Each row comes from the steps of one path. Every step used is in the known rows, and no mark comes twice. Write the path behind each row, first mark first.
Known rows
sefi-levom-gevuf-dekover: [ 0.41 -0.35  0.02 -0.12  0.32  0.19  0.06 -0.08 -0.54  0.05 -0.38 -0.10
  0.02  0.00  0.04  0.10  0.20  0.29  0.25 -0.47  0.17 -0.35]
levom-banum-mopu: [ 0.22 -0.11 -0.06  0.30  0.05 -0.35 -0.59 -0.45 -0.26  0.22 -0.18  0.32
  0.18 -0.06 -0.15  0.33  0.12 -0.09 -0.04 -0.14 -0.49 -0.12]
sefi-levom-lumog-koludu: [ 0.02 -0.15 -0.33  0.01 -0.15  0.10  0.14 -0.05 -0.29 -0.02 -0.32  0.27
  0.34 -0.36  0.28 -0.15  0.21  0.17  0.03 -0.20 -0.28  0.02]
lumog-koludu: [ 0.09 -0.05 -0.24  0.02 -0.05 -0.07 -0.15 -0.23 -0.19 -0.09 -0.23  0.31
  0.35 -0.15 -0.01 -0.13  0.06  0.15 -0.02  0.02 -0.16  0.00]
koludu-lumog-levom-banum: [ 0.06 -0.01 -0.54  0.03 -0.35 -0.28 -0.32 -0.40 -0.24 -0.02 -0.23  0.28
 -0.02 -0.07 -0.02  0.09 -0.10 -0.04 -0.05  0.02 -0.14 -0.15]
koludu-lumog-levom-gevuf-dekover-sefi: [ 0.10  0.05  0.24 -0.25  0.04  0.43  0.25 -0.04 -0.42  0.04 -0.22 -0.23
 -0.10 -0.07  0.07  0.36  0.08  0.05  0.00 -0.11  0.20 -0.19]
koludu-lumog: [ 0.36 -0.19 -0.30 -0.08  0.02 -0.06 -0.14 -0.58 -0.31 -0.11 -0.32  0.39
  0.19  0.11  0.00 -0.05  0.05  0.02  0.13  0.19 -0.01  0.23]
gevuf-levom-sefi: [-0.14  0.28 -0.43  0.01  0.17 -0.03 -0.25 -0.21 -0.07 -0.13 -0.23 -0.20
  0.14 -0.11  0.18 -0.15  0.05  0.03  0.03 -0.05  0.07  0.04]
sefi-dekover-lumog: [ 0.12 -0.41 -0.05  0.09  0.02  0.22 -0.13 -0.17 -0.14 -0.26 -0.15  0.03
  0.04 -0.21  0.09 -0.14 -0.08 -0.17  0.19 -0.12  0.19  0.26]
mopu-banum: [ 0.27 -0.07 -0.42 -0.25  0.32 -0.31 -0.67 -0.37 -0.48 -0.03 -0.38  0.18
  0.02  0.00 -0.15  0.19 -0.07  0.16  0.35 -0.23  0.03 -0.21]
lumog-levom-gevuf-dekover: [ 0.31 -0.25 -0.08 -0.25  0.23  0.25  0.01 -0.11 -0.49  0.00 -0.37  0.04
 -0.07  0.04 -0.11  0.14  0.08  0.27  0.22 -0.39  0.23 -0.42]
sefi-dekover-gevuf-levom-lumog: [-0.05 -0.18 -0.22 -0.15  0.06  0.38 -0.01 -0.03 -0.39 -0.08 -0.36  0.04
  0.19 -0.05 -0.01  0.05  0.44  0.03  0.22 -0.40  0.08  0.16]
gevuf-levom-sefi-dekover-lumog: [-0.05 -0.23 -0.21  0.07  0.00  0.34 -0.07 -0.06 -0.04 -0.26 -0.19 -0.15
  0.01 -0.23  0.16 -0.21 -0.07 -0.14  0.13 -0.15  0.24  0.28]
levom-gevuf-dekover: [ 0.35 -0.24  0.01 -0.21  0.39  0.26 -0.03 -0.19 -0.56  0.06 -0.37 -0.01
  0.02  0.06 -0.09  0.18  0.17  0.37  0.27 -0.39  0.24 -0.33]
lumog-levom: [ 0.14 -0.07 -0.30 -0.01 -0.10 -0.28 -0.28 -0.28 -0.15 -0.25 -0.16  0.30
  0.03 -0.10  0.01 -0.07 -0.14 -0.24  0.00  0.01 -0.04 -0.19]
sefi-dekover-lumog-levom: [ 0.08 -0.31 -0.26  0.02 -0.24  0.06 -0.12 -0.09 -0.05 -0.34 -0.15  0.19
 -0.08 -0.20  0.03 -0.18 -0.22 -0.34  0.03 -0.08  0.12 -0.02]
lumog-levom-sefi-dekover-banum: [ 0.20 -0.11 -0.22 -0.13 -0.10 -0.08 -0.42 -0.05 -0.25 -0.19 -0.04 -0.14
  0.12 -0.19  0.09 -0.14  0.14 -0.18  0.11 -0.15  0.17 -0.04]
koludu-lumog-levom-gevuf-dekover: [ 0.36 -0.29 -0.15 -0.29  0.16  0.33  0.08 -0.17 -0.51  0.01 -0.44  0.11
 -0.07  0.11 -0.13  0.12  0.09  0.29  0.21 -0.32  0.23 -0.35]
levom-sefi-dekover-lumog-koludu: [-0.04 -0.16 -0.31  0.08 -0.17  0.32  0.05  0.01 -0.05 -0.14 -0.21  0.11
  0.23 -0.32  0.12 -0.28 -0.06  0.12  0.00 -0.01  0.02  0.15]
sefi-dekover: [ 0.12 -0.30 -0.37  0.10  0.19 -0.05 -0.33 -0.17 -0.21 -0.43 -0.11  0.09
  0.17 -0.12 -0.03 -0.20  0.07  0.02  0.39 -0.04  0.06  0.17]
levom-banum: [ 0.04  0.06 -0.31  0.14 -0.03 -0.39 -0.48 -0.42 -0.31  0.04 -0.14  0.12
  0.12 -0.14  0.03  0.18  0.03  0.07  0.05 -0.08 -0.14 -0.12]
gevuf-levom: [ 0.00 -0.10 -0.12 -0.12  0.09 -0.16 -0.41 -0.37 -0.18 -0.24 -0.34 -0.01
  0.12  0.19 -0.18 -0.01  0.23 -0.14  0.09 -0.28  0.03  0.16]
gevuf-dekover: [ 0.32 -0.20  0.04 -0.24  0.29 -0.02 -0.20 -0.40 -0.46 -0.14 -0.36 -0.05
 -0.10 -0.01 -0.07  0.05  0.25  0.21  0.33 -0.30  0.27 -0.18]

Write each row's path
[ 0.17 -0.09  0.18  0.21 -0.01 -0.22  0.03 -0.04 -0.24 -0.09 -0.07 -0.23
  0.13 -0.29  0.41  0.02  0.09 -0.33 -0.04 -0.10 -0.13 -0.01]
dekover-sefi-levom
[ 0.22 -0.08 -0.18  0.21  0.19  0.30 -0.08  0.19 -0.26 -0.03 -0.04 -0.04
  0.33 -0.05 -0.06 -0.16  0.16  0.00  0.16  0.10  0.29 -0.03]
levom-sefi-dekover-gevuf
[ 0.13 -0.22 -0.23  0.05  0.07 -0.03  0.07 -0.17 -0.41 -0.06 -0.29  0.13
  0.20 -0.37  0.46 -0.02  0.24 -0.01  0.19 -0.33 -0.20  0.04]
sefi-levom-lumog
[ 0.06 -0.01 -0.06  0.15 -0.17 -0.26 -0.16 -0.15 -0.35  0.07 -0.17 -0.27
 -0.04 -0.27  0.24  0.20  0.14 -0.03  0.00 -0.24 -0.12 -0.20]
gevuf-dekover-sefi-levom-banum
[-0.07 -0.04 -0.68  0.11  0.06  0.06 -0.20  0.02 -0.05 -0.42 -0.08 -0.03
  0.08 -0.30  0.15 -0.35 -0.10  0.02  0.27  0.06  0.10  0.03]
lumog-levom-sefi-dekover
[ 0.54 -0.33  0.34 -0.06  0.17 -0.05 -0.47 -0.30 -0.46  0.30 -0.26  0.15
  0.16  0.07 -0.23  0.37  0.33 -0.10  0.01 -0.41 -0.20 -0.23]
levom-gevuf-dekover-banum-mopu
[ 0.33 -0.26 -0.03  0.17  0.16  0.23 -0.15  0.10 -0.33 -0.07 -0.06  0.08
  0.33  0.05 -0.20 -0.09  0.22 -0.06  0.19  0.02  0.27  0.00]
sefi-dekover-gevuf
[-0.03 -0.04 -0.33 -0.08 -0.07  0.16  0.05 -0.16 -0.30 -0.02 -0.31  0.34
  0.34 -0.29  0.15 -0.06  0.18  0.26  0.05 -0.12 -0.22  0.04]
levom-lumog-koludu
[-0.05 -0.05 -0.20 -0.01 -0.19  0.19  0.24  0.03 -0.27  0.00 -0.28  0.13
  0.30 -0.41  0.33 -0.06  0.21  0.12 -0.03 -0.17 -0.27  0.03]
dekover-sefi-levom-lumog-koludu
[ 0.15 -0.30 -0.26  0.06  0.04  0.36  0.05  0.11 -0.25  0.00 -0.15  0.24
  0.17 -0.06  0.01  0.07 -0.25 -0.03 -0.01 -0.19  0.02 -0.22]
sefi-dekover-lumog-levom-gevuf
[ 0.51 -0.33  0.28 -0.07  0.05 -0.05 -0.44 -0.25 -0.42  0.26 -0.26  0.17
  0.10  0.06 -0.24  0.33  0.27 -0.16 -0.03 -0.41 -0.21 -0.30]
lumog-levom-gevuf-dekover-banum-mopu
[ 0.29 -0.37  0.23 -0.12  0.16  0.44  0.09 -0.18 -0.38  0.07 -0.32 -0.03
 -0.06 -0.08  0.05  0.13 -0.02  0.07  0.10 -0.37  0.30 -0.09]
levom-gevuf-dekover-lumog
[ 0.07 -0.17 -0.07  0.03 -0.16  0.16 -0.01 -0.18 -0.12 -0.02 -0.24  0.25
  0.26 -0.21  0.06 -0.13 -0.04  0.03 -0.10 -0.04 -0.06  0.09]
dekover-lumog-koludu
[ 0.23 -0.16 -0.44 -0.10 -0.24 -0.14 -0.13 -0.39 -0.17 -0.24 -0.27  0.44
  0.02  0.03 -0.03 -0.12 -0.14 -0.20  0.00  0.14 -0.03 -0.04]
koludu-lumog-levom
[ 0.20 -0.14 -0.28  0.05  0.15  0.12 -0.06 -0.02 -0.31  0.06 -0.16  0.32
  0.25  0.01 -0.01  0.15 -0.21  0.04 -0.03 -0.15 -0.09 -0.34]
lumog-levom-gevuf
[ 0.18 -0.17 -0.07  0.27 -0.17 -0.24 -0.48 -0.35 -0.16  0.19 -0.19  0.34
  0.05 -0.10 -0.13  0.29 -0.02 -0.25 -0.15 -0.16 -0.44 -0.18]
dekover-lumog-levom-banum-mopu
[ 0.18 -0.13  0.02  0.25 -0.03 -0.18 -0.56 -0.31 -0.25  0.26 -0.26  0.20
  0.19  0.13 -0.33  0.34  0.27 -0.15 -0.10 -0.25 -0.38 -0.09]
dekover-gevuf-levom-banum-mopu
[-0.01 -0.10 -0.13 -0.17  0.07  0.31 -0.02 -0.11 -0.41  0.01 -0.37  0.08
  0.21 -0.04  0.02  0.12  0.43  0.01  0.13 -0.38  0.05  0.10]
dekover-gevuf-levom-lumog
[-0.12 -0.16 -0.31  0.02 -0.21  0.37  0.03  0.03 -0.02 -0.17 -0.27  0.04
  0.20 -0.23  0.04 -0.29  0.01  0.08 -0.02 -0.11  0.03  0.19]
gevuf-levom-sefi-dekover-lumog-koludu
[ 0.12 -0.12 -0.07  0.22 -0.01 -0.30 -0.63 -0.43 -0.21  0.17 -0.27  0.22
  0.14  0.08 -0.26  0.33  0.21 -0.13 -0.06 -0.27 -0.46 -0.05]
gevuf-levom-banum-mopu
[ 0.17 -0.27 -0.05 -0.15 -0.18  0.08 -0.06 -0.20 -0.17 -0.20 -0.27  0.13
 -0.22 -0.15  0.01 -0.05 -0.14 -0.24  0.01 -0.20  0.22 -0.18]
gevuf-dekover-lumog-levom
[ 0.19 -0.08 -0.25  0.19  0.07  0.31 -0.05  0.24 -0.21 -0.06 -0.04  0.00
  0.26 -0.07 -0.07 -0.19  0.10 -0.06  0.11  0.10  0.29 -0.11]
lumog-levom-sefi-dekover-gevuf
[-0.13 -0.05 -0.60  0.07  0.14  0.11 -0.27 -0.02 -0.07 -0.42 -0.18 -0.18
  0.11 -0.15  0.07 -0.31  0.08  0.08  0.31 -0.08  0.14  0.20]
gevuf-levom-sefi-dekover
[ 0.28 -0.22 -0.06  0.39 -0.03 -0.42 -0.50 -0.35 -0.25  0.21 -0.20  0.24
  0.18 -0.12 -0.03  0.24  0.13 -0.17 -0.06 -0.22 -0.55 -0.13]
sefi-levom-banum-mopu
[ 0.06  0.09  0.30 -0.21  0.11  0.35  0.18  0.02 -0.40  0.03 -0.17 -0.29
 -0.10 -0.13  0.08  0.37  0.07  0.02  0.01 -0.18  0.19 -0.27]
lumog-levom-gevuf-dekover-sefi
[ 0.14 -0.26 -0.01 -0.11 -0.09  0.42  0.16 -0.06 -0.26  0.06 -0.35  0.15
  0.16 -0.15 -0.01 -0.04  0.03  0.23 -0.03 -0.23  0.07 -0.07]
levom-gevuf-dekover-lumog-koludu
[ 0.12 -0.10 -0.31  0.27 -0.14 -0.48 -0.35 -0.27 -0.30  0.04 -0.16  0.01
  0.12 -0.22  0.22  0.05  0.07 -0.05  0.02 -0.19 -0.24 -0.15]
sefi-levom-banum
[-0.02  0.16 -0.37 -0.01 -0.02  0.14  0.00 -0.09 -0.07 -0.11 -0.19 -0.09
 -0.09 -0.34  0.33 -0.18 -0.22 -0.04 -0.02  0.00  0.20 -0.20]
gevuf-dekover-lumog-levom-sefi
